What can hang from each mark
Q_356: Q_600
Q_198: Q_338 Q_451 Q_556
Q_600: Q_287 Q_356
Q_378: Q_451 Q_452
Q_679: Q_308 Q_608
Q_556: Q_198
Q_287: Q_378 Q_452 Q_631
Q_451: Q_198
Q_452: Q_287 Q_378
Q_338: Q_198
Q_608: Q_378
Q_631: Q_287

Each row was made from one small tree. Brackets hold a mark, then the marks that hang from it, in the order of their numbers. Every link used is in the known rows. Write each row's tree.
(in the rows, 128 means zero)
Known rows
(Q_556 (Q_198 Q_338 Q_451)): [145  75 184 111 153  79 151 127 147 116 131 135 155 113 129 109 129 129
 172 140  99 133 106  85 131 137 121 156 130 119  95  82 148 137 106 156
  86  46 131 108 132 123 117 148 130 149 121 119 135 163 135 101]
(Q_600 (Q_287 Q_378)): [152  96 131 107 183 126 140 120 138 147 127 137 156 110 117 102 133 122
 155 147  64 150 145 139 113 130 126 139 163 109  97 120 157 161 113 103
 117  22 132 114 134 123 122 131 139 156 123 176 137 155 141 109]
(Q_338 Q_198): [111 110 130 113 161 123 139 125 133 134 121 142 130  87 140 143 133 114
 148 148 114 144 139 118 104 140 126 150 103 104 108 127 149 142 129 114
  89  87 128 115 121 135 112 126 127 152 111 138 131 160 138 125]
(Q_198 Q_338 Q_556): [123  88 147  95 159  98 140 138 129 120 134 129 162  82 125 113 117 129
 157 119 136 124  93 118 125 137 124 147 117 112 139  72 152 134 117 144
  74  82 114 122 131 123 125 141 135 129 116 132 128 151 138 110]
(Q_356 (Q_600 (Q_287 Q_631))): [159  81 111 107 185 147 149 139 167 141 131 135 145  87 126 125 131 148
 158 146 114 136 129 152  97 153 128 143 167  88 102 147 140 135 121  99
 123  34 134 111 149 110 123 130 123 165 133 148 115 145 141 130]
(Q_338 (Q_198 Q_451)): [135 114 167 129 170 140 151 132 131 131 124 137 136  99 145 133 138 107
 145 153 110 154 139 107 111 154 125 158  93 108 107 106 137 142 124 127
  88  92 121 106 139 132 108 129 127 134 114 135 127 160 139 121]
(Q_452 Q_378): [142  96 153 108 164 106 130 106 146 134 131 123 130 122 126 149 133 115
 161 107 110 141 109 152 115 139 102 141 138  99  73 135 151 148 127 137
  88  79 140 115 118 130 126 139 132 158 118 138 146 166 139 109]
(Q_287 (Q_378 (Q_451 Q_198)) Q_452): [181 115 166 110 137 103 162 123 124 154 128 128 143  63 132 115 125 126
 161 125 108 171 133 134 119 136 126 143 137 122  60 117 125 171 131 124
  77  49 129  96 134 141 113 143 130 173 104 144 144 169 140 148]
(Q_679 Q_308 (Q_608 (Q_378 (Q_452 Q_287)))): [144  86 128 123 175 144 141 152 177 130 153 145 124 160 142 165 142 148
 165 155 106 133 118 201 110 119  93 174  88 118 135  69 151 169 132  85
  97 123 134 112 119 134 150 132 108 162 126 119 113 161 131 114]
(Q_287 (Q_378 Q_451) Q_452): [170 113 160 100 149 106 160 119 138 155 129 131 138 108 131 116 123 134
 157 138 101 169 126 150 118 130 117 148 109 129  77 114 151 162 117 121
  91  51 135  98 132 136 119 149 128 168 115 156 138 174 139 150]
(Q_608 (Q_378 Q_451 Q_452)): [153 114 199 111 194 149 157 148 145 142 123 155 120 119 136 129 125 158
 163 162 122 145 110 182 126 105 112 154 102 133 109 101 138 149 145  97
  71 105 150 116 131 137 132 147 123 174 129 121 122 162 135 107]
(Q_338 (Q_198 Q_556)): [110  93 137 104 166 132 148 132 123 130 122 129 143  78 148 125 128 121
 141 140 130 138 135 117 108 156 124 153 103 104 126  94 138 144 129 130
  84  99 116 122 127 131 118 130 125 136 106 142 131 155 141 126]
(Q_451 Q_198): [151 109 162 120 157 111 135 128 150 134 131 135 139  68 128 141 131 121
 165 123 111 138 116 121 113 147 125 138 149  98  82 128 117 161 140 114
  83  66 123 108 126 132 112 132 138 154 111 137 136 155 140 117]
(Q_600 Q_356): [156 124 147 113 176 125 138 114 140 134 128 153 143 134 128 127 130 129
 161 145  77 143 136 147 103 139 121 138 117 111  58 124 137 152 120 109
  83  87 118 110 134 124 117 140 136 143 116 138 127 157 139 120]
(Q_378 (Q_451 Q_198) (Q_452 Q_287)): [159  98 170 140 163 114 150 139 150 137 142 150 139  62 136 137 125 141
 170 142 107 152 108 175 124 126 100 163 147 126  71 122 136 163 157  94
  68  92 160 104 132 133 131 133 111 140 107 145 139 152 134 123]
(Q_631 Q_287): [116  83 136 118 173 132 138 120 129 130 135 145 135 105 118 168 137 129
 176 127  94 149 101 177 109 151  97 159 108  97 101 121 167 142 125 122
  76  82 131 107 122 129 127 124 134 134 115 126 141 161 135 116]
(Q_608 (Q_378 (Q_452 (Q_287 Q_631)))): [150  88 114 116 189 133 155 154 160 132 144 150 113 127 126 161 136 154
 179 169 134 142 107 196 106 114 112 172 122 106 111 121 163 150 140  94
 115 116 149 115 147 124 132 140 114 191 136 125 113 134 136 126]
(Q_679 (Q_608 (Q_378 (Q_452 Q_287)))): [137  88 154 117 173 154 144 139 160 131 146 148 134 143 129 149 140 154
 170 140  89 137 117 198 110 117  94 169 113 123 131  83 163 165 136  82
  93 119 140 118 133 134 139 125 113 165 134 131 115 158 134 113]
(Q_452 (Q_287 Q_631) (Q_378 Q_451)): [149  71 127 117 156  91 153 118 146 140 143 128 113 120 132 163 132 117
 178 126 114 142  96 192 113 138  89 168 154 113  68 134 169 152 136 132
  97  81 164 108 131 122 130 145 106 150 124 128 138 139 141 135]
(Q_451 (Q_198 Q_338 Q_556)): [130  90 159 105 148  89 138 143 124 121 132 125 169  45 130 112 120 124
 165 104 140 129 105 110 129 142 126 143 152 105 125  71 135 146 134 144
  64  69 109 117 131 129 119 140 137 143 109 120 135 150 140 108]
(Q_287 Q_631): [153  98 126 122 172 114 145 134 157 135 139 139 126 118 124 150 132 128
 169 146 133 128 108 158 103 135 115 150 129  94 104 134 141 149 122 118
 103  86 132 109 143 123 117 140 127 162 126 126 123 150 140 125]
(Q_556 Q_198): [138  80 162 101 154 105 141 118 163 126 131 138 144 127 131 134 133 141
 171 140  94 136 114 118 115 135 121 149 141 108  86 116 140 146 115 129
  98  59 137 114 121 122 123 144 132 171 114 134 134 165 137 112]
(Q_356 (Q_600 (Q_287 Q_378 Q_631))): [189  93 120  99 191 145 154 130 140 152 127 128 140  78 118 107 137 139
 154 152  93 151 141 144 102 144 139 144 180  94  98 122 146 151 114  96
 138   8 138 113 157 114 118 130 129 172 130 162 118 143 140 139]
(Q_679 Q_308 (Q_608 (Q_378 Q_452))): [156  97 159 128 178 155 137 158 176 135 144 145 119 149 143 150 143 147
 160 155 119 124 119 194 113 118 103 159  80 113 142  72 131 163 129  96
  83 122 126 116 121 137 140 136 121 180 123 106 115 178 135 102]
(Q_198 Q_338 Q_451 Q_556): [146  89 187 115 171 110 151 142 127 119 134 120 167  87 132  97 124 117
 157 131 132 134  96 119 136 148 117 152  95 116 142  52 145 138 115 154
  75  81 109 111 145 121 123 141 133 131 115 128 123 151 137 100]
(Q_198 Q_338 Q_451): [141 104 172 116 169  97 144 135 141 122 132 137 152 102 125 119 125 117
 161 139 110 140 101 107 128 137 115 152 106 117 116  87 155 135 119 136
  78  64 119 105 139 123 113 140 133 137 125 130 124 154 135 104]
(Q_631 (Q_287 (Q_378 Q_451))): [144  97 154 109 173 118 155 113 104 145 130 144 125  98 119 139 131 125
 169 140  77 169 112 194 121 132 102 168 117 119  88  89 172 152 121 121
  72  55 144 104 128 135 129 129 133 130 112 134 152 164 135 127]
(Q_378 Q_452): [148 103 161 126 187 136 138 137 162 135 133 152 139  99 127 133 126 138
 159 135 124 138 110 164 115 114 106 149 120 108 100 132 129 145 133 101
  86  98 144 113 132 130 128 135 125 168 112 149 129 168 137 111]
(Q_452 Q_287 Q_378): [128  85 125 105 154 101 134 106 150 130 140 124 132 126 126 163 136 119
 173 115  97 145 104 156 111 143  92 154 145 104  63 141 175 156 130 131
  99  89 150 112 113 125 135 137 118 143 120 154 145 151 137 116]
(Q_452 (Q_287 Q_631) Q_378): [146  78 103 115 155  90 141 112 151 130 145 124 121 130 126 172 138 116
 178 114 119 140 104 176 105 144  93 163 152  92  65 154 171 151 129 132
 114  86 152 110 129 119 128 138 110 163 123 139 134 141 142 132]
(Q_679 (Q_608 Q_378)): [131 106 159 104 169 156 135 133 155 134 134 135 125 149 125 145 140 138
 169 137  88 128 122 154 107 136 112 150 106 115 140  82 147 166 122  98
  79 105 117 119 130 137 123 129 133 172 139 113 115 157 136 114]
(Q_631 (Q_287 Q_452)): [116  90 123 113 154 120 143 121 135 136 137 140 135 102 125 161 131 137
 177 107 109 158 103 163 105 158  98 155  83  99  87 138 173 143 120 133
  86  92 124  97 121 126 131 130 129 158 115 131 142 171 138 135]
(Q_556 (Q_198 Q_338)): [120  80 153  95 141  78 140 120 144 119 130 144 152 116 123 126 126 141
 172 128 108 124  98  99 118 124 129 146 147 112  91  95 158 134 113 143
  89  54 136 118 120 123 120 149 132 170 120 123 134 166 138 109]
(Q_287 Q_378): [154 112 145 104 174 111 139 115 135 143 131 128 138 115 116 129 134 121
 158 142  90 151 127 137 116 123 123 147 131 107  87 106 145 163 113 111
 102  50 132 112 137 131 118 139 142 164 115 159 130 159 138 121]
(Q_378 (Q_451 (Q_198 Q_556)) (Q_452 Q_287)): [156  82 176 135 164 132 159 150 138 131 146 139 160  51 144 119 121 142
 165 133 121 156 108 179 132 135  99 172 147 125  97  83 131 163 154 107
  67  99 145 112 134 128 141 137 112 129  98 142 136 147 138 121]

Write each row's tree
[176  92 147 152 153 112 156 149 148 138 148 153 129  70 135 141 127 137
 177 144 133 147 104 189 117 124 105 176 155 117  67 127 134 157 155 100
  85  91 157 102 146 126 125 134 107 154 110 126 134 142 140 138] | (Q_378 (Q_451 Q_198) (Q_452 (Q_287 Q_631)))
[186 100 135 129 183 119 153 134 143 147 136 138 127  98 118 127 135 128
 162 153 135 142 120 174 112 106 125 161 131 102  93 115 137 151 119 107
 118  76 146 111 154 128 116 143 128 176 113 151 126 157 142 133] | (Q_287 (Q_378 Q_452) Q_631)
[176 101 187 103 140 110 169 135 115 150 132 113 156  47 141  88 122 128
 154 122 119 171 129 135 128 152 127 153 128 124  91  76 117 171 129 142
  76  55 117 103 136 136 120 148 130 163  96 154 147 165 144 149] | (Q_287 (Q_378 (Q_451 (Q_198 Q_556))) Q_452)
[138 101 142 109 194 140 147 141 162 131 137 153 131 134 127 156 133 157
 173 161 109 151 113 180 117 114 115 163 117 114 109 112 161 158 142  83
 104 109 148 117 131 130 137 135 118 185 133 142 119 144 133 107] | (Q_608 (Q_378 (Q_452 Q_287)))
[172  92 188 140 173 128 159 129 103 149 131 153 126  50 125 122 132 131
 171 126  97 167 112 188 130 118 102 170 138 119  71  94 144 160 142 109
  60  61 155 105 128 141 120 129 129 135 100 135 157 168 135 123] | (Q_631 (Q_287 (Q_378 (Q_451 Q_198) Q_452)))
[181 104 167  88 193 143 163 127 139 156 118 134 152  82 125  94 125 145
 149 158  62 167 143 142 115 138 131 140 166 126  92 103 148 152 123  93
 105   4 147 114 142 126 122 131 128 148 124 171 126 156 137 129] | (Q_356 (Q_600 (Q_287 (Q_378 Q_451))))
[194 102 211 125 167 134 166 144 121 147 132 131 146  42 140  86 123 131
 151 131 117 160 126 162 139 122 122 158 145 124 104  65 110 169 142 116
  68  66 138 113 141 138 123 144 128 137  91 153 143 161 140 118] | (Q_287 (Q_378 (Q_451 (Q_198 Q_556)) Q_452))
[148  98 148 109 156 116 167 116 111 154 131 138 124  93 124 134 126 132
 168 126  93 175 113 185 115 141 105 165  95 122  74 105 167 153 118 129
  77  65 140  96 127 135 130 137 127 155 111 139 152 175 138 152] | (Q_631 (Q_287 (Q_378 Q_451) Q_452))
[143 101 168 112 189 140 163 142 148 138 135 157 121 126 133 145 127 160
 171 169 105 158 104 192 123 110 106 170 108 135  98  96 160 158 149  86
  86 108 158 114 132 135 139 140 111 172 136 132 122 147 132 114] | (Q_608 (Q_378 Q_451 (Q_452 Q_287)))
[152 111 148 112 134  57 157 125 114 140 135 138 143  60 120 118 123 121
 171 131  96 155 110 122 128 118 130 160 167 134  76  79 170 163 137 114
  79  34 146 110 129 135 115 139 125 134 113 140 145 142 135 131] | (Q_452 (Q_287 (Q_378 (Q_451 (Q_198 Q_338)))))
[156 102 149 113 143 110 159 120 104 152 128 136 130  59 126 132 130 128
 174 117  96 180 124 161 117 148 112 162 123 116  60 107 157 160 131 134
  69  50 135  95 122 140 120 138 130 149 102 131 159 172 139 151] | (Q_631 (Q_287 (Q_378 (Q_451 Q_198)) Q_452))
[178 101 153  80 174 138 166 125 140 160 119 128 160  80 129  94 122 156
 146 137  80 178 146 133 109 143 129 138 150 128  78 116 146 151 117 101
 109   9 140 101 137 126 128 140 120 172 122 173 131 167 140 151] | (Q_356 (Q_600 (Q_287 (Q_378 Q_451) Q_452)))
[137 100 145 111 164 142 138 146 166 133 143 136 119 164 142 160 144 134
 165 152 103 125 123 168 107 139 109 155  93 109 137  73 140 169 120 106
  83 104 117 115 115 135 133 134 129 173 131 102 113 168 134 108] | (Q_679 Q_308 (Q_608 Q_378))
[169 109 201 142 162 119 148 143 148 141 130 150 135  58 137 126 123 137
 162 133 122 145 111 161 126 122 110 150 143 124  82 115 109 155 155 105
  58  83 150 108 133 138 122 137 123 163 106 132 142 167 137 120] | (Q_378 (Q_451 Q_198) Q_452)
[193 108 136 110 148 102 169 129 139 157 135 128 130 102 130 124 126 129
 160 141 125 158 123 166 108 127 118 155 115 121  76 118 153 157 116 122
  96  58 135  98 146 129 117 149 123 179 118 139 131 164 142 164] | (Q_287 (Q_378 Q_451) Q_452 Q_631)
[133  92 172 121 170 151 158 138 121 127 127 121 153  78 151 112 135 107
 142 152 120 149 137 112 122 169 119 165  84 109 138  68 128 144 124 143
  87  93 111 111 141 127 113 129 125 124 107 138 130 155 141 120] | (Q_338 (Q_198 Q_451 Q_556))
[177 104 105 106 151  99 157 123 150 151 136 125 132 106 124 130 133 127
 164 132 131 155 123 153 101 131 129 151 109  96  81 136 146 160 107 123
 116  58 125 100 147 126 115 147 131 189 119 149 129 158 144 163] | (Q_287 Q_378 Q_452 Q_631)
[141  95 115 101 155 117 152 110 119 148 133 130 136 106 118 138 136 129
 167 118  97 173 121 162 106 142 107 161  92 102  78 124 177 153 110 132
  97  66 129  99 125 133 124 133 135 163 110 147 149 170 139 145] | (Q_631 (Q_287 Q_378 Q_452))
[147  87 124  84 159 131 143 115 164 146 121 113 151  83 132 120 129 151
 154 102 104 160 133 121 103 165 117 131 155  99  62 167 146 139 123 131
 112  44 139 109 118 121 134 133 119 192 126 164 139 170 141 129] | (Q_356 (Q_600 (Q_287 (Q_452 Q_378))))
[166  93  94 111 165 102 153 120 141 142 148 129 134 125 118 149 138 120
 172 148 103 150 117 164 103 125 120 167 139 103  76 115 173 164 118 106
 130  62 143 107 148 119 122 138 124 157 123 157 124 136 141 148] | (Q_452 (Q_287 Q_378 Q_631))
[155  87 118 110 140  89 141 118 158 142 135 119 121 116 130 150 131 123
 165  96 150 141 110 160 100 146 101 147 113  91  61 171 150 144 119 149
 103  94 134 103 128 124 125 148 120 198 120 129 141 164 145 141] | (Q_287 (Q_452 Q_378) Q_631)
[186 101 100 118 169 120 156 118 139 155 126 142 155 115 124  80 133 122
 157 141  83 161 167 152  95 142 142 140 147 102  48 134 158 158  98 124
 126  35 115 101 150 112 118 151 128 201 120 162 130 156 150 151] | (Q_600 (Q_287 Q_378 Q_452 Q_631) Q_356)
[164  89 145 115 138  99 159 122 147 147 131 123 119 116 139 150 125 129
 166 107 144 146 102 183 114 145  99 152 124 111  56 154 143 144 127 146
  84  87 146 101 126 127 129 154 110 185 120 123 141 165 143 149] | (Q_287 (Q_452 (Q_378 Q_451)) Q_631)
[157 110 191 136 155  86 148 150 132 133 128 157 140  41 127 112 113 135
 162 122 138 136  98 130 130 106 113 152 146 132  88  99 131 143 150 118
  50  81 148 113 130 136 120 140 124 146 109 115 140 162 135 112] | (Q_378 (Q_451 (Q_198 Q_338)) Q_452)
[145  81 157 124 130 100 150 114 123 143 126 127 119  68 134 153 129 120
 179  85 118 172 102 172 120 165  87 155 132 109  37 142 158 150 143 156
  50  73 145  97 107 137 130 138 122 162 104 115 169 173 139 131] | (Q_631 (Q_287 (Q_452 (Q_378 (Q_451 Q_198)))))
[186 100 105 122 194 125 146 120 133 154 127 144 143 122 117  86 137 112
 157 159  67 149 164 165  99 137 137 143 164 102  71 118 153 159 104 115
 119  29 120 109 155 113 113 146 133 173 123 161 127 141 147 127] | (Q_600 (Q_287 Q_378 Q_631) Q_356)
[159  93 168 127 187 138 164 124 112 148 135 152 121  82 122 131 129 136
 165 140  93 167 109 211 125 114  97 173 105 126  86  90 159 148 127 111
  71  74 158 106 130 139 130 132 127 138 105 140 148 171 136 122] | (Q_631 (Q_287 (Q_378 Q_451 Q_452)))
[132  85 148 110 144 114 152 105 118 143 129 134 124 113 135 154 128 124
 173  88 107 166  95 190 114 157  79 159 106 115  58 143 175 140 129 156
  60  87 149  99 105 133 138 138 118 157 114 120 160 179 140 136] | (Q_631 (Q_287 (Q_452 (Q_378 Q_451))))
[142 105 121 109 172 131 140 118 150 145 125 150 164 121 132  90 125 137
 157 127  74 153 161 138  96 151 123 128 129 110  56 148 155 149 114 125
 100  61 112 104 129 114 125 143 125 185 121 157 135 166 146 125] | (Q_600 (Q_287 Q_452) Q_356)
[163  82 130 132 135  84 153 125 143 137 141 126 117  86 132 158 131 109
 180 114 122 144  99 177 117 151  96 164 182 108  43 139 153 160 151 132
  88  78 158 104 131 126 124 142 108 145 115 123 148 138 142 142] | (Q_452 (Q_287 Q_631) (Q_378 (Q_451 Q_198)))
[197  97 128 138 201 139 155 128 140 153 128 155 149 105 121  74 133 129
 155 156  83 148 160 189 106 113 133 148 159 105  58 125 151 151 112 106
 125  50 133 112 159 115 119 146 124 187 116 160 130 150 146 124] | (Q_600 (Q_287 (Q_378 Q_452) Q_631) Q_356)
[173 102 135 115 190 137 144 110 126 149 121 147 156 127 117  84 134 120
 154 153  41 157 167 145 110 130 133 132 153 114  62 106 161 158 105 110
 109  31 121 113 139 119 115 137 139 157 117 173 137 151 144 112] | (Q_600 (Q_287 Q_378) Q_356)
[184 114 147 112 169 125 161 111 127 159 119 144 160 117 132  63 124 127
 148 148  48 171 171 162 108 136 126 136 137 136  40 117 155 160 110 119
  94  34 123 102 139 123 124 149 126 169 119 165 142 165 145 138] | (Q_600 (Q_287 (Q_378 Q_451) Q_452) Q_356)
